In the rows, 128 means zero.
Known rows, with every step that occurs
l/q: [177 103 133 117  96 111 121 160 126 141 123 166 138 129 112 135  95 127
 134 146 114 122 122 118 144 119]
b/t/h/l: [112 158 120 102 138 117 140 114  54 144  63 127  93  97 184 112 140 152
 156 119 132 122 112 144 151 157]
v/t/l/q: [186  82 149  90  70 110 122 163 112 179  78 187 119  92  80 106 113 122
 164 108  66 102 114 132 131 170]
h/l/e: [112  94 169 145 127 119 116 136  89 159  94 123 101 127 136 143 162 109
 121 137 133 142 118  66 152 144]
t/v/q: [ 80 151  99 135 127 112 144 161 169 146 182 162 150 119  84 144 118 131
 164 106  92 139 128 156 165 151]
b/t: [120 153 126 106 140 118 139 112 115  99  82 115 135 118 132 118 125 146
 135 145 138 122 128 147 133 160]
t/l: [108 110 142 118 129 132 120 144 128 169  95 135 106 110  96 121 123 133
 143 121 128 122 128 137 101 162]
h/v/t: [152 185 116 125 113  81 166 120 118 122 113 139 121 115 122  94 164 100
 158  64  80 106  82 156 163 139]
q/h: [115 105 113 136 101  81 122 130 103 122 151 120 107 144 130 115 120 120
 121 107 113 123 168 135 113 160]
h/v: [123 184 119 147 134  90 150 130 131 121 131 128 121 135 128 121 136 109
 138 103 120 125  85 139 146 125]
t/h/v: [125 215 116 146 115  70 163 126 106 145 151 135 105 121 130 100 125 118
 158  90 107 140  99 151 154  98]
t/h: [136 155 118 124 115 113 139 124 103 147 151 131 114 113 129 110 119 133
 147 117 120 147 138 135 134 102]
b/t/v: [ 95 182  97 115 154  82 160 116 147  95 115 122 124 108 100 111  94 139
 157 126 124 129 118 173 162 165]
t/h/l: [133 131 122 115 123 132 135 126  71 168 116 132  84 109 179 123 143 136
 150 106 121 127 111 124 148 117]
q/l/e: [102 132 156 153 113  92 108 151 104 153 104 114  99 137  75 132 142 114
 106 121 125 140 140  81 194 147]
t/l/h/e: [101  58 138 138 108 173 111 138  99 191 110 114  92 131  15 109 125  78
 136 124 148 169 106 112 128 134]
t/v/q/h: [ 61 123  86 145 102  68 144 166 142 141 202 157 127 134  93 129 105 124
 157  82  85 132 165 171 149 178]
l/q/h/v/e: [191 128 117 165  63  39 139 187  98 144 161 155 116 158 100 100 119  90
 141 117 134 106 112 115 159 168]
v/t/l: [139 107 144 102 111 131 126 136 113 166  80 141 108  91  90  92 149 125
 162  83  86 109 126 140 118 176]
h/e: [129 103 139 156 126 149 113 146 121 133 116 121 127 136  83 111 137 113
 114 128 168 124 106 114 153 115]
l/h/e: [127  77 119 146 108 167 118 128  99 149 134 108 113 148  48 112 131  77
 122 142 148 176  98 106 152  97]
b/t/h/l/e: [ 98 150 161 124 118  95 131 118  53 156  58 117  87  99 145 111 147 126
 145 144 128 156 130  95 164 148]
h/l/q/v/e: [195  56 194 139  95 103 129 187 106 163 137 151 113 145 129 139 127 106
 134 128 148  89  82  96 170 183]
b/t/l/e: [ 75 124 183 117 122  84 118 131 108 156  42 119 107 102  66 110 132 129
 145 159 134 153 141 103 122 192]
b/t/v/e: [140 178 109 133 141 100 166 143 148 110 119 112 130 118  78  94 124 132
 167 146 160 117 116 139 177 183]
q/v/t: [147 106 164 119 102  85 142 129 117 112 146 129 119 124 112 104 133 113
 138  65  79 100 113 160 140 163]
b/t/v/q/h/l: [ 39 133  92 115 126  80 150 146 101 135 124 148 109 113 144 139 130 141
 165  90 101 116 145 177 169 234]
q/l: [127 146 115 128 134 125 125 146 110 141 109 120 103 143 110 135 123 131
 116 103 134 106 123 132 183 153]
l/q/h: [162  73 115 130  66  70 115 158 101 139 154 161 116 143 123 127  85 117
 126 127 106 120 157 124 126 155]

Rows
[213 102 125  89  68 117 138 145  58 185  98 183 100  89 170 110 129 125
 175  92  65 102  99 130 175 130]	v/t/h/l/q
[111 172  90 141 119 108 157 127  89 154 128 103  89 157  77 132 129  78
 133  74 112 152  81 138 202 128]	q/l/h/v
[145 157  98 138  89  48 155 124  89 118 134 133 102 126 129  82 150  97
 154  43  69 105 118 162 140 173]	q/h/v/t
[114 115 100 119 110 146 129 124  81 154 129 107  92 147  80 139 116  92
 119 110 116 155 126 117 181 133]	q/l/h
[125  91 180 110 107  83 139 140 124 152 112 135  99 104  77 100 126 113
 156  56  73  94 112 161 117 195]	q/v/t/l
[ 74 239 115 121 115  74 162 143 109 141 111 160 136 103 125 111 136 147
 173 102 101 137 107 176 170 145]	b/t/h/v/q
[ 49 150  84 125 108  61 158 147 132 110 155 143 134 119  97 123 103 141
 166  95  96 130 165 185 159 217]	b/t/v/q/h
[ 70 170  93 136 130 106 139 174 147 158 162 154 125 130  73 152 110 141
 148  85 101 115 135 160 219 178]	t/v/q/l
[114  77 112 131 119 111 119 134  74 145 121 118  81 132 183 132 143 115
 123  94 123 108 140 125 125 181]	q/h/l
[ 92  88 134 113 120 158 119 129  86 162  50 104  97 118  21  97 124  95
 144 143 155 170 102 130 133 162]	b/t/l/h/e
[169 136 126  85  98 107 138 143  56 155  64 162 100  97 174 125 108 153
 166 150 111 117 107 136 170 151]	b/t/h/l/q
[ 72 108 101 117  95 156 122 148  99 176 138 142 123 149  72 160 131 106
 128 101 105 160 132 126 194 151]	v/q/l/h
[163 140 111 147  75  25 133 163 101 132 154 159 108 147 120 123  90  99
 136  95  89 118 116 148 146 149]	l/q/h/v
[139  57 130 120  81 174 119 132  87 190  85 122  95 108  11  81 151  71
 152  94 112 153  97 125 134 146]	v/t/l/h/e
[ 65 179 105 114 139 101 159 146 156 113 128 155 158 111  95 131 114 148
 172 118 103 132 127 178 176 182]	b/t/v/q
[113 243 110 119 129  59 165 114  88 119  96 121 108 108 135  90 125 130
 161 106 123 133  94 173 157 130]	b/t/h/v
[ 74 199 114 141 124  94 138 173 126 150 127 151 129 143 105 155 146 131
 133  74 105 106  97 151 212 169]	h/v/q/l
[204  79 172 126  48  71 133 171  89 150 151 164 105 114  56  77 103  98
 151  88  89  99  94 143 182 118]	l/q/v/t/h/e
[200  83 183 136  83  82 137 187  74 185 155 160  91 134 133 118 114 107
 153 110 136 101  93 101 178 157]	t/h/l/q/v/e
[103  83 128 110 110 151 125 118 101 193 113 120  90 124  61 124 117 100
 150 119 109 172 120 120 109 147]	t/l/h
[112 118 159 146 107 105 124 137  63 182 112 129  81 108 144 116 151 112
 144 126 114 156 128  74 150 118]	t/h/l/e
[159  79 182 121  91  67 129 165 133 127 160 158 131 138  98 135  82 112
 131 116 104 106 107 141 144 138]	l/q/v
[ 79 137 121 125 115 132 114 178 122 160 118 156 139 134 113 158 140 146
 122  99 121 112 143 133 187 177]	v/q/l
[194  78 174 107  69  70 134 156 120 123 142 162 129 121  97 111 103 108
 143  85  67  89 107 153 158 155]	l/q/v/t
[150 155 103 156 130 112 147 153 158 142 178 124 121 131  74 102 127 104
 159 122 150 120 113 125 171 151]	t/v/e
[124  86 198  94 106  58 130 166 116 135  80 155 114 113  64 125  71 134
 149 130 111 104 109 160 130 206]	b/t/l/q/v
[ 81 185 127 139 121 104 149 159 148 139 145 162 148 138 118 145 155 129
 142  96 111 129  96 155 154 143]	h/v/q
[ 69  74 119 128 101 123 114 156  87 163 141 158 111 134 173 153 156 131
 132  91 109 118 151 133 135 199]	v/q/h/l
[161  86 150 106  97 110 111 171 123 184  96 176 124 107  83 132  90 127
 154 141 114 121 123 126 118 155]	t/l/q
[ 94 143 123 130 113 109 148 120 108 179 115 123  88 128  55 118 125  80
 164  93 106 175  77 134 122 138]	t/l/h/v
[160  59 188 122 106  89 127 162  94 148 131 160 101 131 146 159 104 114
 132 110 110  95  84 124 158 167]	h/l/q/v
[161 217 120 163 105  84 167 148 109 165 150 126 106 140 108  81 149 102
 160 106 151 133  89 124 166 108]	t/h/v/e
[170  78 138 109 106 134 120 157  94 161 100 166 115 122 165 154 122 122
 139 140 119 107  97 106 150 142]	h/l/q
[142  63 131 120  69  74 107 174  97 178 123 166  92 123  87 123  80 114
 137 122 101 118 158 131 103 184]	t/l/q/h
